Each row comes from the steps of one walk. Every step used is in the known rows, and no mark comes twice. Write the walk behind each row, first mark first.
(in the rows, 128 means zero)
Known rows:
L B N V: [119 133 161 131  94 153 147 161 155 113  94 167 134 138 119 113 107  81
 159 118 116 104 179]
V G B: [ 76 172 124 152 132 132 166 125 160 123  81 177 139 106  91 144 122 113
 150 108 138 115 178]
V L B: [ 95 154 150 129 111 139 179 155 146 152 108 169 161 119  96 115 111 105
 158 115 145 110 168]
A E: [ 95 134 134 139 108 143 176 112 162 135  72 149 124 102 109  99 114  97
 147 114 133 105 179]
E A S N V G: [ 87 169 127 125 117 141 140 141 178 119  91 223 115 129  79  97 120  86
 141 112 125  99 175]
B N: [ 93 118 143 116  99 137 135 120 165 118 103 145 131 130 129 124 132  88
 145 129 146  99 214]
B N S A E: [ 79 123 146 109 101 128 149 132 151 122  98 153 112  95 107  70 116  88
 159 132 118 108 225]
G B: [ 90 160 132 157 115 132 165 127 147 128  81 155 148 113 111 126 122 105
 150 108 137 120 186]
A S N: [ 85 125 133 127 114 125 148 113 165 116 103 171 134 125 123  81 131  95
 139 125 161 108 199]
E A S: [ 95 147 109 127 107 132 151 127 161 155  75 201 132 109 102  84 132  95
 143 118 153 111 209]
L V N S A: [ 80 123 157 121  94 125 140 175 161 139 138 141 108 105 109  74 123  87
 174 137 134 133 175]
S N: [ 93 130 151 136 102 134 147 113 161 115 113 143 135 135 125 106 132  93
 137 122 138 104 183]
V G B L: [ 94 159 127 127 120 128 150 119 144 135  95 187 148 104  89 128 121 118
 161 112 135 106 190]
E D K: [120 136 131 167  94 142 169 109 165 153  98 145 118 108  58  96 123  83
 144 141 147  93 192]
G B N S: [ 80 128 134 138 101 124 144 133 153 101 109 161 152  95 121 103 123  81
 153 139 125 108 229]
V L B N S A E D: [ 79 135 163 110 107 128 153 161 147 138 119 177 129  88  47  63  90  76
 171 137 133  87 215]
G B L V: [105 145 137 132  98 134 130 159 152 133 102 161 143 107 117 102 102  98
 161 123 139 110 166]
V G: [ 81 151 129 132 121 142 164 113 181 131  97 173 121 111  98 140 134 107
 153 116 141 114 176]
V L B N S: [ 85 124 149 115  97 130 157 154 153 119 131 171 163 100 108  94 115  82
 158 145 132  99 214]
E A S N V L B: [100 170 146 121 108 137 156 181 143 142 101 218 156 134  78  74  98  86
 146 111 133  95 168]
G B L: [109 149 134 132 105 127 149 120 132 140  95 167 157 110 107 114 121 112
 161 112 133 110 197]
D E A S N: [ 99 142 122 141 116 126 135 120 154 138  83 196 135 115  94  62 127  97
 121 132 168  88 195]
S A: [ 93 149 151 116 105 134 149 130 151 150 104 146 114 130 109 108 137 108
 165 108 136 136 199]

Which walk is each row?
[107 149 159 136  94 149 145 137 169 108 110 159 124 147 114 105 120  79
 149 110 113 112 165] -> S N V
[ 89 149 142 116 110 150 139 138 187 107 100 187 111 131  96 139 121  84
 157 117 124 103 184] -> B N V G
[ 62 150 145 115 113 122 119 172 163 106 120 172 116  99 100  98 112  89
 165 137 126 119 208] -> L V G B N S A
[ 90 116 153 108  94 125 143 165 145 144 117 153 109  87  98  48 102  92
 174 135 124 108 174] -> B L V N S A E
[ 86 187 133 153 126 143 164 144 167 115  81 190 131 116  82 142 112 100
 160  99 119 120 164] -> N V G B
[ 91 118 142 138  92 121 143 170 150 128 131 158 146  85 110  77 108  86
 169 144 132 110 167] -> G B L V N S
[108 179 120 133 125 126 125 141 139 132  78 241 144 107  56  79 106 107
 142 118 142  83 183] -> D E A S N V G B L
[ 93 184 133 117 110 138 137 158 165 144 104 222 140 130  55  73 110  80
 138 118 155  90 176] -> D E A S N V L
[ 94 158 153 122 113 137 165 172 152 127 110 199 154 133  88  82 100  91
 156 113 142 106 163] -> A S N V L B
[ 89 160 148 132 114 148 149 132 184 104 108 183 114 136  92 125 121  89
 149 112 117 107 158] -> S N V G
[105 168 158 129 104 150 177 173 152 144 108 182 152 130  87 113 102  93
 167 106 125 114 154] -> N V L B
[ 87 162 151  94  96 145 139 159 175 125 123 179 137 144  87 126 115  73
 160 115 135 101 193] -> B N V L
[ 91 138 125 126 108 125 137 124 156 131  93 191 135 126 110  72 129  91
 127 123 150  96 203] -> E A S N
[101 167 144 127 113 132 137 134 146 111 105 194 143 125  86 116 110 104
 157 108 115  99 173] -> S N V G B L
[105 109 150 118  91 132 133 164 160 147 126 146 125 119 117  96 115  93
 165 134 153 101 147] -> B L V N
[113 160 133 142 107 142 134 143 163 129  82 206 125 128  83  64 114  82
 135 120 143  96 176] -> D E A S N V
[ 99 143 143 129 105 141 145 136 173 108 101 184 123 137 111  83 119  80
 152 113 134 114 178] -> A S N V
[ 99 175 123 120 118 125 127 143 141 126  87 235 143 118  73  90 107 102
 149 109 123  90 190] -> E A S N V G B L
[ 83 122 154 117 101 130 140 128 162 127 110 160 106  88  67  67 107  71
 166 138 128  95 228] -> B N S A E D
[116 160 124 152 106 143 147 125 154 164  73 178 133 107  84  97 130 100
 132 124 148  97 183] -> D E A
[ 80 139 161  96 101 123 143 167 140 133 136 168 142 113  98  85 118  92
 170 135 128 116 223] -> V L B N S A
[ 92 143 152 131 111 137 155 125 159 150  91 156 101 102  60  83 108  87
 166 116 137 105 194] -> S A E D
[ 97 102 145 124  83 129 142 162 164 134 142 153 132  89 116  73 117  80
 171 150 134 110 168] -> B L V N S
[ 94 113 159 116  95 126 135 164 156 148 128 161 102  79  58  43  92  75
 182 143 134  95 177] -> B L V N S A E D
[ 72 170 128 153 127 136 149 157 174 117  87 173 130 103  98 133 105 102
 152 116 142 114 153] -> L V G B
[ 81 178 147 108 106 139 140 166 160 118 112 183 150 139  81 130 106  77
 158 109 134 101 194] -> G B N V L
[ 79 123 150 125 105 124 171 142 146 142 102 147 110  92  96  65 118  96
 167 126 124 115 188] -> V N S A E
[ 84 109 145 140  90 132 152 165 176 126 134 143 126  92 120  82 119  75
 164 148 137 117 159] -> L V N S
